Each row comes from the steps of one path. Every step used is in the known rows, and no mark comes twice. Write the path behind each row, first mark first.
In the rows, zero is written as 128.
Known rows
ponup-segor-vumulok-nebul: [148 146 104 155 156  80 126 170 128  90 119 142 128 100 123 123 161 133
  61 149 121  86 130 136 108 106 106 180 116 143 102 129 193 194 169 158
 106 175 160  82 125 147 118 174  79 120 127]
kofop-ponup-segor-vumulok-nebul: [173 142  98 159 143  82 117 174 110 108 124  95 109 115 116  96 149 135
  92 163 140 102 129 144  97 104 116 202 109 132 116 151 171 191 178 140
 130 148 137  70 109 148 121 165  59 132 153]
koser-kofav: [ 34 159 144 116 153 119 188 157 162 118 128 159 145 154  97 151 159  90
  80 111 130 130 116 122 101  99 159 109 123 119 134  88 128 154 155 136
 133 185 186 132 147 154 100 168 124 138 127]
nebul-kofop: [ 79  88 108 113 110 141 204 160 134 122 147 126 131 138 111 149 147 117
 102  96 113 121 140 123 118  94 147 140  93 125 111 106 159 182 113 143
 108 143 139 102 176 125 123 153 139 130  97]
vumulok-fida-kofav: [ 88 164 144  87 152 126 116 123 151 135  97 162 144 154  70 126 146 129
 113 155 104 143 137 108 124 126 151 112 144 125 115  89 123 153 168 152
 158 166 186  83 153 165 107 152 141 152 118]
vumulok-segor-ponup-fatop: [104 125 120 113 158 152 181 231 119 124 116 118  66 149 156 103 156 122
  81 126 185  87 112 164 138 111 139 176 145 107 100  98 148 151 133 106
 125 108 148 110 145 128 114 150  86 170 143]
vumulok-kofav-tapo: [ 49 138 154  79 125 118 142 167 185 147 164 146 118 115 101 104 134  94
  88  98 124 122 124 133 129 155 106 100 115 131 136  77 154 150 138 156
 124 164 165 105 158 161 122 124 139 116 143]
segor-vumulok-nebul-kofop-kofav-koser: [126 119 116 129 133  95 116 160 196  95 113 148 116 134 107 114 165 119
  90 113  59 117 102 114 114 125  79 191  44 179 131 139 170 155  92 151
 133 133  94  92 143 143 162 188 100  58 114]
fatop-ponup-kofop: [ 95 111 155 110 146 124 203 147 114  96 146  66  94 132 138 135 114  77
  91 123 164 130 124 152 130 103 134 142 150 116 101  88 144 192 127 147
 170 127 138 116 123 153 121 127  93 200 109]
ponup-kofop: [ 86 142 137 126 147 120 182 148 115 106 144  91 118 135 131 129 134  89
  66 116 134 111 124 139 125 105 141 133 123 122  93  71 133 169 129 132
 129 150 163 104 140 157 117 137 107 169 122]
kofav-koser: [ 66 138 105  77 111 117 170 165 143 110 141 169 149 114 140  85 135  98
 124 150 124 136 105 117 167 120 134 120 123 157 101  71 169 138 123 112
 156  86 155  87 132 159 123 156 131 131 110]
kofav-kofop: [ 76  95 111  93 128 149 190 154 137  97 134 148 155 117 134 105 121 104
  97 111 124 130 131 127 150 119 149  97  96 116  81 102 146 166 135 137
 140 132 143  85 162 178 109 144 135 145 114]
fida-vumulok-ponup-kofop: [110 124 115 147 140 152 138 117 133 141 123  69  98 107 127 118 140 117
  79  89 118 138 114 150 129 118 133 158 169 100 117 106 101 183 130 126
 133 134 194 115 134 170  89  94  73 161 110]
ponup-segor-vumulok: [128 153  95 152 121  90 141 162 135 113 155 160 123 124 120 141 184 113
  71 153 156 118 138 117 117  97 126 140 144 154 126  94 154 195 162 142
 125 160 155  90 109 142 101 183 112 134 130]
fida-vumulok: [ 84 143 109 128 117 132 150 127 135 112 141 140 151 118  98 130 181 121
  94  99 120 142 125 146 125 121 133 119 149 122 131 106 126 167 146 148
 128 125 212 110 119 173  82 118  88 144 106]
fatop-ponup-segor: [102 146 122 115 135 110 192 164 107 105 146 114 121 121 122 125 134  83
 118 152 187 124 150 139 131 105 133 140 157 118 108 102 170 181 170 157
 189 110 123 112 114 128 107 153 114 202  89]
pomivul-numif-tapo: [ 40 135 132  92 125 116 180 221 157 167 204 174 142 128 121 130 141 147
 111  99 139 123 148 139 137 160 186  93 116 154 142  43 168 148 150 152
  85 100 195  97 133  94  89 169 128 187 106]
fatop-ponup-kofop-kofav: [ 98 158 175 131 171 102 184 137 153 111 151  62  94 166 105 122 133  65
  83 119 148 136 140 148 105 122 118 147 118 113 128  97 115 155 140 159
 189 122 111 134 106 152 124 149 101 196 107]
nebul-kofop-ponup-segor-vumulok-fida-kofav-koser: [175 154  93 126  73 120  49 145 142 156  82 167 104 180  79 132 176 127
 138 193  93 138 127  73 124 103 113 183 119 172 153 138 111 198 140 122
 194 130  78  36 111 132 151 197 141 117 125]
kofop-nebul: [ 69 130 140 112 136 110 206 159 136 107 144 117 162 135 109  85 113 111
  93 114 114 105 125 155 144 104 130 132 107 126  97 103 189 136 164 160
 115  95 179  99 128 122 126 151  86 169 142]
fatop-ponup-segor-vumulok-kofav: [148 170 134 149 122 107 131 161 165 123 142 130  79 124 100 147 175  87
  82 156 184 129 143 136 103 118  90 123 151 128 149 108 147 185 168 172
 177 183 116 111 112 149 120 180 110 137 129]
vumulok-ponup-kofop-kofav: [ 93 151 134 141 181 119 155 126 170 145 144  45  87 150 112  96 128  94
  79 108 117 130 137 129 126 133 127 163 123 106 119  93 103 137 128 136
 150 127 130 143 139 158 112 138 109 164 136]
nebul-kofop-ponup-fatop: [107  83 104 123 122 152 202 180 112 163 139  47  94 175 126 143 151 100
 107 126 152 100 146 150 108  92 157 179 104 121 117 121 138 157 145 103
 148 110 123  95 147 114 142 137 126 175 144]
fida-kofav-koser: [ 58 179 127  90  97 109 145 153 153 116 112 194 157 121 109 109 140 111
 117 158 105 145 114  95 137 130 144 103 139 156 125  74 129 148 127 147
 178 101 156 101 123 165 107 166 124 133 116]
segor-ponup-kofop-nebul: [106 102 176 113 144 122 203 191 108 107 130  66 111 137 132  75  81 116
  66  97 133  99 116 174 136  81 130 168 105 116  70  92 161 172 127 136
 115 123 133 127 122 127 115 156  61 180 158]
ponup-kofop-kofav: [ 88 179 143 144 171 101 170 144 151 121 155  83 115 169 103 127 162  87
  58 114 111 116 136 133 101 110 119 149  97 117 122  84 110 134 137 150
 152 138 133 128 128 156 119 165 110 167 128]
numif-tapo: [ 41 127 132 112 132  99 207 192 131 131 178 156 145 155 107 136 143 134
 113 117 153 149 137 135 133 137 170 117 127 142 118  51 165 154 158 155
 115 121 185  94 159 122  80 152 131 178 112]
ponup-segor: [ 86 174 100 128 133  98 185 171 113 116 153 143 144 121 122 123 163 102
  96 151 154 100 148 120 126  95 134 142 140 130 100  94 169 165 169 149
 141 126 142  99 126 138 109 162 127 180 112]
vumulok-nebul: [ 92 126 126 103 166 111 177 164 124  89 117 117 156  94 122  89 112 127
  92 113 107 107 125 154 124 119 136 152 107 123  79 111 193 154 152 154
 107 141 180 100 163 160 120 135  91 135 118]
fatop-ponup-segor-vumulok-defomun: [139 141 103 135 126  91 126 145 101 105 148 141  74  94 116 140 127 124
 107 170 216 142 136 136 131 109 127 156 149 140 134 110 163 208 134 166
 175 139 107 118 110 145 110 176 102 150 135]
ponup-segor-vumulok-defomun: [127 166  78 151 124  91 113 149 105 122 155 171  98  99 114 136 155 146
  77 168 176 117 120 122 139 104 127 154 126 151 124  92 156 186 136 156
 130 159 121 111 123 151 100 184 117 127 148]

Which path is each row?
[114 154  80 152 131 134 130 134 125 152 126 113 126  97 114 104 166 128
  97 117 141 134 141 136 135 121 134 160 185 110 129 129 135 175 172 140
 149 116 176 111 117 155  78 112  94 157  99] : fida-vumulok-ponup-segor
[122 142 126 166 146 123 136 138 161 113 117 103 144 144  74 144 168 136
  77  68  52 107 134 152  78 117  92 196  56 121 139 164 133 149 133 191
 112 138 143 127 147 145 119 132  82 105  90] : fida-vumulok-nebul-kofop-kofav
[113  76  96 115 128 120 138 141 170 143 147 113  91 106 121  96 132 143
  98 114 135 161 124 127 134 122 145 136 145 123 129  94 130 191 126 111
 111 157 189 118 149 152  99 140  95 115 149] : segor-vumulok-ponup
[152 141 115 140 152 141  82 141 152 140  84 142 114 195  94 133 177 106
  93 165 137 131 111 104 105 112 134 155  96 131 133 144  92 196 194 104
 179 200 113  42 122 178 132 197 141 136 151] : koser-kofav-kofop-ponup-segor-vumulok-fida
[122 148 155 161 133 160 143 180 109  94  97  89  90 157 138  80 131 137
  57  76 119  95  88 179 128 100  89 197 125 104 100 132 130 174 121 157
 104  93 155 100 111 119 103 139   4 165 140] : fida-vumulok-segor-ponup-kofop-nebul
[112 103 154 107 151 121 197 185 107 114 147  73  91 127 143 109 104 110
  74 111 154 125 124 146 130  93 149 151 126 111  75  66 127 181 107 111
 128 155 133 135 138 158  99 152  90 170 134] : segor-ponup-kofop
[ 67 119 129 115 131 162 186 160 145 127 112 123 139 160 106 108 127  86
 105 111 140 137 116 127 108 111 167 122  81 102 117 130  97 173 159 117
 174 151 131  98 143 177 106 158 120 150 144] : koser-kofav-kofop-ponup
[142 173 107 133 115 158 153 165 121 153 122 102 118 139 104  97 137  98
 104 154 150 108 152 135 123 121 111 127  80  94 103 131 130 158 189 150
 188 147  65  83 131 183 122 157 137 164 136] : vumulok-kofav-kofop-ponup-segor
[109  89 106 101 117 161 187 161 110 124 135  99 138 132 121  76 106 111
 122 123 137 147 133 131 145 123 155 121  80 107  90 118 126 171 145 119
 160 106 123  78 143 174 113 137 115 169 138] : kofav-kofop-ponup
[113  85 108 112  93 149 194 167 110 148 152  77 121 160 104 121 126 120
 134 111 125 139 151 132 117  87 155 157  78 114 110 126 132 186 119 130
 136 120 118  95 159 125 117 142 122 147 133] : nebul-kofop-ponup
[ 94 122 121 120 127 148 165 163 126 155  91  99 112 150 107 123 128  97
 100 154 151 123 137 132 111 128 168 134 112 101 112 123 109 152 183 122
 206 113 130  83 123 171 105 145 113 193 153] : fida-kofav-kofop-ponup-fatop
[137 111 119 158 159  91 129 151 182 101 128 114 116 149  79 139 172 135
  71  92  63 111 140 129  79 110 101 196  44 141 131 147 151 175 110 165
  93 169 127 115 167 130 142 182  92  71 131] : segor-vumulok-nebul-kofop-kofav
[ 84 130 118 130 134 121 182 153 168 135 160 121 131 167  80 141 167 109
  92  89  94 125 159 118  99 106 126 149  69 127 128 112 123 143 113 154
 129 133 108 131 156 126 130 167 149 134 105] : nebul-kofop-kofav
[ 90 129 149  96 141 150 135 125 145 113  67 148 173 161  88  83  91 132
  98 125  73 114 128 122 144 117 131 112  87 122  87 127 147 143 187 174
 154 133 149  51 141 157 130 161 122 153 126] : vumulok-fida-kofav-kofop-nebul
[116  66  97 127 156 123 148 162 169 157 131  81  64 114 141 119 150 109
  79 130 165 128 120 143 131 129 153 161 171 134 124  87 138 166 157  82
 136 141 193 109 134 147 112 141 105 141 168] : segor-vumulok-ponup-fatop
[ 92 167 165 104 147  99 168 140 164 102 137  93  93 156 120 101 133  43
 110 135 135 146 108 133 140 134  97 149 118 145 126  90 130 142 113 136
 229  71  86 119  94 163 141 162 104 176 108] : fatop-ponup-kofop-kofav-koser
[ 96  89 134  91 165 127 198 214 116 144 139  94  89 128 140 113 134 114
  79 130 181  99 123 164 132 100 167 155 141 124  83  74 149 156 144  92
 143 132 155 138 142 144 104 148 114 183 149] : segor-ponup-fatop
[ 64 179 119  90 137  90 157 149 169 111 144 161 141 146 106  73 158  91
 113 133 101 140 117 111 147 138 110 133  91 160 128  80 135 105 130 134
 176  75 122 113 113 164 123 178 138 138 118] : kofop-kofav-koser
[ 86 178  94 147 122 153 130 148 134 103 123 172 129 140 112 119 194 133
  89 101 120 131 109 147 126 133 111 138 152 116 140 127 124 172 141 165
 111 103 201  85 131 147  89 126  71 131 102] : fida-vumulok-segor
[101 142  87 126 143 122 167 158 128 150 136 105 120 109 127  86 128 119
 111 137 157 115 154 125 143 114 147 158 159 107  97 101 156 172 165 133
 151 120 146 113 141 143 100 133 122 170 112] : vumulok-ponup-segor
[178 143 104 152  98 124  70 142 133 166  97 132 104 190  58 158 179 148
 110 170 109 136 159  88  87  89 133 186 119 139 151 147  98 209 166 152
 164 179 107  53 124 123 127 185 135 128 142] : nebul-kofop-ponup-segor-vumulok-fida-kofav
[122 137 119 134 142 102  98 138 203 136 130  95  63 138 132  81 144  98
  85 133 106 155  91 111 144 146  92 167 118 156 140  84  98 155  98 106
 165 112 110 111 109 172 133 171 100 105 151] : segor-vumulok-ponup-kofop-kofav-koser
[ 36 138 150  84 148  81 147 150 190 132 175 132 138 147 100  86 150  93
  96  92 101 140 122 123 123 148 120 128  98 154 144  82 142 135 130 151
 140 113 153 116 134 141 113 139 137 137 135] : kofop-kofav-tapo
[112 140 154 133 147 146 177 203 108  92 113  80  86 158 145  60 102 126
  67 102 133  85  99 177 147  90 109 193 105 102  74 112 159 168 115 153
 101  94 122 101 130 110 124 160  30 168 152] : vumulok-segor-ponup-kofop-nebul
[155 166  97 160 133  78 108 173 166 102 113 155 114 141 115 130 180 113
  87 140  76  87 119 111 108 108  63 216  54 181 128 149 175 161 127 159
 145 132  62  83 119 133 161 204 109  78 104] : ponup-segor-vumulok-nebul-kofop-kofav-koser
[ 81 144 113 103 112 118 164 159 167 125 139 150 135 160 101 112 163  99
 122 110  81 137 124 101 140 117 105 156  68 152 129 100 140 123  96 136
 160  89  85 108 144 139 140 181 151 117  96] : nebul-kofop-kofav-koser
[103 152 155 103 158 107 151 187 147 114 140 102  86 155 141  70 123  88
  87 132 118 138 106 127 141 114 108 165  95 142 101  70 112 131  92 107
 175 103  75 139 110 164 125 183 104 148 131] : segor-ponup-kofop-kofav-koser
[105 140 110 130 150 169 141 208 117 131 104 124  70 145 142 119 183 134
  68 102 170  97 100 172 123 117 126 181 163 103 132 124 122 159 146 117
 129 104 173 113 121 140  91 132  56 164 135] : fida-vumulok-segor-ponup-fatop
[ 28 132 157  77 110  93 140 152 161 127 148 172 151 125  99 115 130 111
 106 110 102 151 128 105 117 146 153 106 131 137 139  80 133 179 134 174
 144 147 186 107 143 149  93 132 123 137 126] : fida-kofav-tapo
[155 128 128 120 127 126  86 126 145 107  79 168 100 145  90 147 145 108
 106 176 145 147 141 100 115 131 124 130 149 130 128 135 121 221 180 166
 215 170 109  48 118 164 124 179 130 155 102] : fatop-ponup-segor-vumulok-fida-kofav-kofop
[166 108  81 167  90 120 144 166 122 148 148 104  96 158 105 149 179 122
  99 141 144 119 154 114  97  79 137 191  98 137 135 138 133 211 139 127
 134 146 100  74 120 112 128 177 105 139 134] : nebul-kofop-ponup-segor-vumulok
[152 140  94 154 112  97 134 164 118 139 147 117 104 138 107 117 173 122
  96 165 163 128 140 123 112  99 140 166 130 139 135 119 126 189 169 122
 152 135 139  76  92 143 104 173  93 148 156] : kofop-ponup-segor-vumulok
[158  97 121 103 126 154  72 119 156 135  84 136 114 170  76 106 129 142
 121 161 102 171 133 100 123 136 152 122 100 120 127 130  78 190 164 129
 175 169 144  42 133 186 114 173 118 117 159] : segor-vumulok-fida-kofav-kofop-ponup
[156 133 144 150 105 131 155 161 158 107 108 121 104 121 107 111 129  86
  79 132 160 114 134 152 130 117  74 129  99 122 122 143 175 180 190 190
 170 145  68  82 105 142 137 184  85 145 142] : fatop-ponup-segor-vumulok-kofav-kofop-nebul
[134  70 108 132 132 122 154 168 148  98 126 120 119 112 113 148 140 148
  78  89  82 106 122 135  99  98 119 180  72 132 111 138 181 202 106 148
  77 185 156  88 174 125 136 161  90  70 123] : segor-vumulok-nebul-kofop
[151 152 102 135 132 127  72 128 149 116  75 194 122 150  86 145 168 130
  77 170 107 130 132  85 124 125 121 121 120 148 127 123 118 194 183 155
 170 190 135  36 133 169 115 191 146 130 117] : ponup-segor-vumulok-fida-kofav-kofop
[136  86 117 117 131 138 184 171 111 117 123  62 127 129 115 101 105 140
 125 100  99 105 142 147 108  91 143 196  65 104  96 158 172 179 132 143
 118 125 122  90 171 135 143 134  89 128 127] : vumulok-nebul-kofop-ponup
[133 153 129 132  96  88  83 168 171 164 162 118  81 134  97 104 167 107
  91 142 151 127 128 119 108 132  93 151 111 153 162 115 131 190 166 145
 149 165 115  74 108 146 115 153 115 121 182] : kofop-ponup-segor-vumulok-kofav-tapo
[168  62 106 135 112 125 147 165 130 115 128  74 105 129 106 122 128 153
 104 104  96 116 133 147  96  90 126 204  58 126 116 155 158 208 120 136
  96 154 131  77 152 131 138 151  72  85 145] : segor-vumulok-nebul-kofop-ponup
[153 132 105 147 127 124 172 183  87 122 120  74 128 131 112 113 127 131
 114 138 112  77 151 139  99  81 134 223  72 113  85 165 188 190 158 156
 136 124  89  87 145 129 143 148  93 152 117] : vumulok-nebul-kofop-ponup-segor
[ 96 111  98 123 129 149 140 124 148 142 135 105 130  98 109  90 141 141
 108  93 125 154 132 148 140 129 142 138 167 105 135 111 118 166 141 133
 135 118 215 123 135 163  79  92  86 143 111] : fida-vumulok-ponup
